Each row comes from the steps of one path. Every step used is in the known rows, and no mark comes twice. Write the path behind each row, first mark first.
Known rows:
zopibiv > voso > boza > lekef > bibin: [  0   9  -2  -3  13   1  -4  -6   6   8   9 -28 -11  -2  18  -4 -13   7
 -22 -11 -24  48   2  12  -4   5   2  24  18 -23  -7 -56  23  17 -34   4
 -29 -39 -31   0 -10  24   1  -9  -7]
boza > lekef > bibin: [ -6  20  -4  10   2   0 -15 -21   3  -2   8  -9 -10  -1   9  -3  -7  18
 -11  -3  -8  21  23  22  -8   6   2 -11  41 -38  -2 -16  21   1 -39   9
 -12   3 -25  15  -6   9   4  31   1]
voso > boza > mise: [-10  -9   6   1  19   1  -7  19   0  17 -28 -14  16  10  21  10  -6  10
  -9  19 -17  10  12   1 -21 -17  18  26 -29 -30 -10 -11 -12   0   1  17
  -7  -9  -4  13  21  29   4 -12 -17]
bibin > rubir > zopibiv > voso > boza > mise: [  1 -21 -11  -4  11   3  21  29  20 -18 -21 -35  48  19 -21  18 -24  -4
 -10  -9 -10  36 -14   1  10 -27  13  80 -36 -13   2 -50 -19  14  -1 -10
 -18 -35  26   8 -13  30 -13 -55  15]
zopibiv > panoz > boza: [ -8  27   6  21  -5  -8   7   6   4  16  16  20  -9 -22   8  -6 -14  24
 -19   0 -21  -1  18 -12 -23   5  -2  24  -8 -13  -1 -14   2  -3  -9  -3
 -25  -9 -45  50  43  -5  -3 -12  25]
mise > bibin > lekef > boza: [ -1  33  13  -8   6  -7  52  -4 -14  13   0 -32   4  12 -58  -8  14  26
 -19  -7  -4  24 -41 -10  29  11  -6 -12  31 -17  -6  15  25  14 -27   0
   9 -60 -13  78  25  49   8   1  49]
voso > boza: [ -7   1  12   2  12  -2  11  15  -1  28  -8 -18  10  -1  22   3  -2  12
 -26  17 -22   0  -9  -1  -9   4  11   3 -14 -15  -8 -20  -1   1  -9   8
  -2 -24  -4   3   7   6   6 -11  11]
rubir > boza > mise > bibin: [ -5   5  -1 -12  29  11  39  -5  -4  19 -37 -15   9   8 -16  15  28  38
 -14   7 -19  10  -9  -2 -19  -4   9  22   2 -56   1  -3 -22  17   8   1
  -7  -3  11  -6  19  39  36 -39 -13]
lekef > bibin > rubir > zopibiv > voso > boza: [ -1   4 -11  -5   1  -6  43  20  22 -28   2 -43  40  14 -15   7 -14 -10
 -24 -13 -18  41 -21   2  36  -7   9  50   0   0   8 -88  16  12 -17  -5
 -13 -34  -5   0 -14   9   9 -49  29]
lekef > bibin > panoz > boza > mise: [ -5  31  -7  15  -1 -11 -15   6   3  12   3   9 -13  -3   7  -9  -4  13
  -1   2 -10  24  61 -13 -50  -7   2  41  -3 -28  -4 -17  22  -3 -10  15
 -23  17 -53  47  82  22 -10  -7 -14]
panoz > boza: [  0  20  16  18  -3  -3   3  22  -1  49  11   4  17  -8 -13  -6  -1  25
 -22   9 -24  -2  13  -5 -22   9  -7  24   3  -4   4   7  15  -5 -17   3
 -15 -24 -20  37  25   2  -5 -11  58]
voso > boza > mise > bibin > panoz > medib: [ -5  22  18   0  24  -8  64   2 -14  21 -29   7 -41  -5  24   7   2   8
 -10  24 -15   6   9 -12 -44 -15  13  26  -8 -54 -11 -26   1  14  17 -10
   8  -6 -11  34  56  65 -23 -12   5]
lekef > bibin: [-14  21  -2   8   3  -7   6  -2  -3  -9   3  -3   5   0  -3  -7   7  14
 -21  -2 -15  10  14  10  -2   6   4   9  26 -11  -2 -27  23  -7 -20  11
  -4  11 -26   8   6   4  19  18  -1]
zopibiv > panoz > boza > lekef > bibin > rubir: [  0  38  -4   9 -20  -7  -6 -11  19 -11  22 -14   0  -7   3  -3 -22  19
  -5  -4 -13  12  31   7   8  -2 -10  -8  35 -15  -5 -47  31   6 -45   0
 -31 -16 -31  68  21 -19 -17   6  70]
panoz > boza > lekef: [  9  15  13  17  -4   4 -24   4   6  54  14  -2  -1  -9  -2  -6 -16  30
 -10   5 -15   5  24   7 -27   8  -8   4  24 -28  -1  18  13   4 -37  -1
 -23 -32 -22  42   8   7 -19   2  56]
voso > boza > mise > bibin > rubir > zopibiv > panoz: [ -8  12 -11 -17   9   0  70  20  28 -20 -41 -26  15  10   5  26 -20   3
  -7   8 -10  33 -19 -11  23 -27  29  37 -34 -55  -5 -65 -29  25   7 -15
  -2  -5  15  44  37  23   0 -50   8]
mise > boza > lekef > bibin: [  6  26  -4  13   8   8  -5 -16  11  21   2 -12   4   0  21   2   2  22
  -9   6 -14  22  13  20  16   8  -8  -4  52 -36   3  -3  33  22 -39  28
 -17 -11 -40   8  10   7  -3  45  32]
mise > boza > lekef > bibin > rubir: [  8  26  -6   6  -1   7   2 -11  15  -5   1 -35  35  10  -1   8  -5  14
  -8   7  -8   1   5  18  35   3 -18 -11  52 -16  -2 -14  38  24 -45  22
 -13 -24  -9  21 -10 -11 -14  53  87]
mise > bibin > rubir: [ -5  19   7 -14   0  -3  55  13  -2  -3 -21 -26  26   1 -30   5  -2  18
 -31   2 -16 -11 -32  -5  26   1  -5   6  12 -11 -12 -15  -3  11 -17 -18
   5 -26  33  23  -9   7  -1  22  82]
bibin > lekef > boza > mise: [ -5   9   0   6   5  -5  -9  -3 -12 -13  -3 -23  18  26 -45  -4   2  22
   5  -8   8  21   2   2   3  -9  -1  11  10 -16  -6  34  18   0 -21  18
  -2 -36 -17  73  21  52  -5  -5  13]
zopibiv > panoz > boza > mise > bibin > lekef: [ -8  40 -13   0  -1  -3  38   6  -1  12  -8  10  -6  -1 -40  -3 -22  26
  -2  -7 -17  38  23 -20  -9 -11   0  45   6 -40  -9   2   7  23 -11  -5
 -17 -33 -38 116  72  55  -6 -23  30]
boza > lekef: [ -2   4   1  14   4   5 -23 -15  -2  13   2  -3  -4  -7  11  -1 -16  24
 -12   0  -7   1  11  17 -21   8   0  -6  25 -37  -7  15  -5   2 -32  -3
 -11 -13  -4  17 -21   9 -15  31  15]
voso > boza > lekef > bibin > rubir > zopibiv > panoz: [ -5  13 -19   1  -7  -3  21  -9  40 -37   5 -31   9   6  27  16 -27  -1
  -3   4  -1  39   7  12  30  -9  24  -6  13 -47   0 -86  10  20 -35  -1
 -13  -6 -19  38   7 -11   0 -32  14]
mise > boza > lekef: [  9  12   1  18  10  12 -13 -10   5  34  -2  -5   8  -6  17   5  -6  26
 -13   8  -9  -1   3  14   1   7 -11   5  36 -34  -1  29   8  24 -32  18
 -14 -28 -22  11  -2   8 -17  49  44]
voso > bibin > panoz: [-14  33 -13  17   7  -7   3  -2  -8  -3  -5   2 -16 -10  61  -2  -6   9
 -23  -4 -10  -4  36  -9 -44  19   8   9 -23 -24 -11 -19  -8 -11   5   1
  13  19 -31   1  29   7 -13  21   4]

Write each row's path:
[ -2  37  28   4  15 -14  58 -16 -20   5 -19   6 -48  -1  -9  -1  20  23
  -4  10   0   3  -9  -8 -34 -10   2  11   9 -41  -3   5  18   3  11  -9
   7  -7 -18  53  52  68 -23   5  15] => lekef > boza > mise > bibin > panoz > medib
[  1  26  14  -4   9   2  32  25   1  57 -26   2   6   2 -25   4  -1  28
 -12  10 -26  18   8 -13 -17 -10   1  46  -6 -34   0   6   6  11  -5  -2
 -13 -14 -12  52  51  40   4 -14  35] => panoz > boza > mise > bibin
[ -1   7  -8   3  16   9  -8 -34   6   2   9 -23  -1   4   5   5  22  33
 -10   1 -10  10  16  23 -12  16   2 -29  49 -50   8 -20  18   8 -29  15
 -19  -4 -16 -16 -11   3  29 -18  -7] => rubir > boza > lekef > bibin
[ -2  14  -4  -7  -2   0  72  16  17 -10 -19 -22  30   7 -40  14  -8  10
 -22   0  -6  12 -33  -3  31  -3   9  23  16 -26   6 -27 -12  15 -14 -27
  13 -16  34  22  -5  12   3 -12  63] => mise > bibin > rubir > zopibiv
[  2  27 -21  26   8   0   7  22  18  19  -2  12  -5  -3  29   5 -22   7
  -7 -26 -15  54  52 -18 -53  -2  12 101 -46 -32   9 -39 -11   5  15 -10
 -17  -2 -51  24  55  41 -21 -58 -11] => rubir > zopibiv > voso > bibin > panoz > boza > mise
[  0  26   2  21  -9  -2 -19  -8  13  27  21  12 -25 -20  18  -4 -26  31
 -10  -1 -14   9  25   3 -29   5  -3  11   7 -37  -6  -2   0   7 -30  -4
 -32 -18 -40  59  27  -4 -21  -2  27] => zopibiv > panoz > boza > lekef
[ 11 -14  -6  -1   1   6  11  10  24  -5   2 -43  30   8  -7  14 -32   2
 -17 -11  -7  32 -21  10  15  -5   5  40  -2 -19  -1 -46 -10  22 -31 -21
 -21 -56  21  10 -41  13 -24 -40  42] => bibin > rubir > zopibiv > voso > boza > lekef
[ -8   1 -16  -8  14   4   9  -2  10 -33 -18 -35  41  24 -23  14  23  22
  -1   3 -10  -2  14  10   4 -12   1   7  14 -21   2 -33  12   4  -8  18
 -12   2  10  -3  -1   5  29 -27  16] => lekef > bibin > rubir > boza > mise
[  7  41   4  31   9  -3  19 -37  -4   7  18  16 -39 -15  35  -4   3  16
  -3  10  -3  -1  34  15 -27   6 -15  -2  66 -41   1  -3  47  20 -22  15
  -5   0 -56  23  28  29 -38  54  42] => mise > boza > lekef > bibin > panoz > medib
[ -3  22  20 -10  17  -2  30   3  -4  18 -34 -24  -6  14 -25   3  18  30
 -13   2 -10  21 -31  -3   8 -11   8  14  -6 -38  -6   8   3   5  -4   5
  -2 -14  -1  43  30  45  11  -3   0] => lekef > boza > mise > bibin
[ -5   8 -18 -14  24  11  40 -11  -6   9 -24 -20  14  19 -48  10  18  35
  -4  -2  -9  20   0  -6  -4  -3   3  14  28 -51  -4  13  -7  27  -3   2
  -1 -33   5  40  24  58  27 -38   8] => rubir > boza > mise > bibin > lekef
[ 12  19 -17  12  -4  10  19  -8  35 -10   2 -30  35  16  -7  16  -8  10
  -3   3   1  25   1  21  48  -4  -2   8  52 -29  13 -27  26  29 -44  14
  -8 -16 -11  18  -6  -4  -9  19  72] => mise > boza > lekef > bibin > rubir > zopibiv
[  0   3 -13 -11   9   4  60  21  14 -33 -34 -20  31  13 -54  15 -18   9
 -16 -23 -10  42 -26  -4  18 -22   5  89  -9 -27   5 -35 -28  21  -2 -30
 -11 -25  33  21  -6  49  -6 -27  32] => boza > mise > bibin > rubir > zopibiv > voso
[  1  -3   9   3   9   4 -13  -2   6  34  -3 -22  -2  -3  35   7 -13  17
 -16  16 -12   4   2  13 -17   3   9 -15   7 -40 -11 -11   1  11 -28   8
 -11 -30  -7  12  -7  10 -11  -2  12] => voso > boza > lekef
[-13  30 -27  13  -4  -1  39   6  26 -37  -7  -7  24   3  41  15 -23   3
 -15  -7  -6  12  16   2  17   3  21  17 -20 -22   5 -63 -17  -3   3 -11
  13   9  -6  19  -2 -12   0 -16  46] => voso > bibin > rubir > zopibiv > panoz
[ -7  13   1 -17   8   2  37  15   2  -8 -40 -21  31  14 -29  11  -5  17
 -13   5 -11  -1 -12  -2  15 -17   1  28  -2 -24 -12  -6 -12  12  -9 -12
   2  -9  37  35   3  29  -6  17  51] => boza > mise > bibin > rubir
[ -6  20 -13  10   0   4  33  18  19  -9 -15 -25  44  15  20  18 -11   4
 -16  -3  -9   9   9   8  21   3  15  19  -8 -11  12 -46  -4  -7  -8  -8
  23  -3  14   1 -20  -3   0 -14  72] => voso > bibin > rubir > zopibiv
[ -4   3 -18  -8  24  13  12  11   4 -21 -25 -40  44  20   4  17  10  21
 -14 -17 -24   4  13   4 -11  -3  -2  50 -28  -5   1 -42 -11   4  12   1
 -11 -23  21 -25 -30  21  10 -42  33] => zopibiv > voso > bibin > rubir > boza > mise
[-10  12   2  -7  19   3  29   8  -2  16 -39  -2  -2   3 -16   6   0  22
 -15   5 -17  16  -3  -1 -12 -11   9  39   2 -46  -7   6 -15   9  -1  -5
  -2   2   5  28  25  44   7  17  -9] => boza > mise > bibin
[ -5   4  17   5  12  -4 -13   3  -5   3 -16 -16   6  16 -14   1  12  25
  -5   1  -1   8 -11   5  -7 -12   7  14 -16 -20  -3  17   4 -11  -9  18
  -9  -7 -11  30  17  28   4   0  -7] => lekef > boza > mise
[  0   2 -19 -13  22   5  62  18   9   5 -24 -24  22  20 -48  10 -23   2
 -10 -19 -13  78 -17 -13  13 -16  16  82  -8 -46   2 -35  -9  37  -5 -13
  -5 -60  -7  55  23  83   1 -66  -9] => rubir > zopibiv > voso > boza > mise > bibin > lekef
[  9  30   5   7 -17  -1 -11   4  18  22  17 -30  20   7 -21  -1 -11  19
  -6   5 -15   6  25  10  11   2 -14  -9  42  -8   2 -26  44   7 -55   3
 -22 -30 -12  53   1  -9 -15   3  96] => panoz > boza > lekef > bibin > rubir
[  5  17  -9  28 -10   2   0  -7  32  22  20  19 -13 -17  13   5 -30  23
  -4  -4  -6  30  27   5 -20   5  12  29  13 -51  13 -17  -8  11 -26 -14
 -26 -10 -41  56  30   3 -15 -32  14] => rubir > zopibiv > panoz > boza > lekef
[  9  37   7   7  -4  -3  14  -7   4  54   4   1 -35 -24   0  -6 -11  28
 -19   1 -11  19  14 -16 -43  16  -8   6  17 -53 -12   8   2  25 -28 -18
 -18 -25 -28  58  56  20 -30   5  40] => mise > bibin > panoz > boza > lekef
[  1  42  11   7  -3 -10  41  11  -3  46  -1   6 -26 -22  -4  -7  -3  23
 -28   4 -20   8   3 -30 -34  13  -7  22  -1 -31 -10   0   1  14  -8 -16
 -10 -20 -30  49  75  17 -13  -5  39] => mise > bibin > panoz > boza
[ -7  10  -6 -18  18   2  42  14  -4  21 -32 -27  13  21 -21   8 -11  12
  -8   9 -15  33  -4 -12   8 -13  10  21   1 -46 -16  -9   4  25  -9   6
   7 -46  -4  68  40  64   3 -20  16] => voso > boza > mise > bibin > lekef
[  6  39 -15  19 -14   7  12   4  38   7   8 -12  14   1  38  16 -36  14
  -2  -6  -9  20  38   5   3   5  12  12  -4 -34  11 -55   5   9 -23 -12
  -4 -14 -20  58   9 -12 -20 -33  87] => voso > bibin > rubir > zopibiv > panoz > boza > lekef
[ -4  15  -8  -1  13   9  27   5   7  -2 -12 -42  40  16  22  16  20  24
 -20   6 -20 -26   7   3   2  17   1 -15  -5  -5   2 -35   2  -1   2   8
  12 -16  16 -28 -25 -13  23 -28  72] => voso > bibin > rubir > boza
[  5  31   9  14  -7   0 -17  -3  13  45  17  -7  -3  -3  -3  -5  -7  24
  -7   3 -20  25  37  12 -12  11  -4  -3  38 -24   4 -15  43   2 -46  11
 -23 -15 -41  41  19   5  -1   0  42] => panoz > boza > lekef > bibin
[-15  28 -13  14   2 -17   3 -13  -4 -26   9   5 -16 -12  18 -12   3   7
 -20  -6  -3  11  27  -5 -34   9   2   8  12 -18 -10 -23  11  -3 -13   5
  -7  25 -38  14  41   1  -3  25 -26] => lekef > bibin > panoz
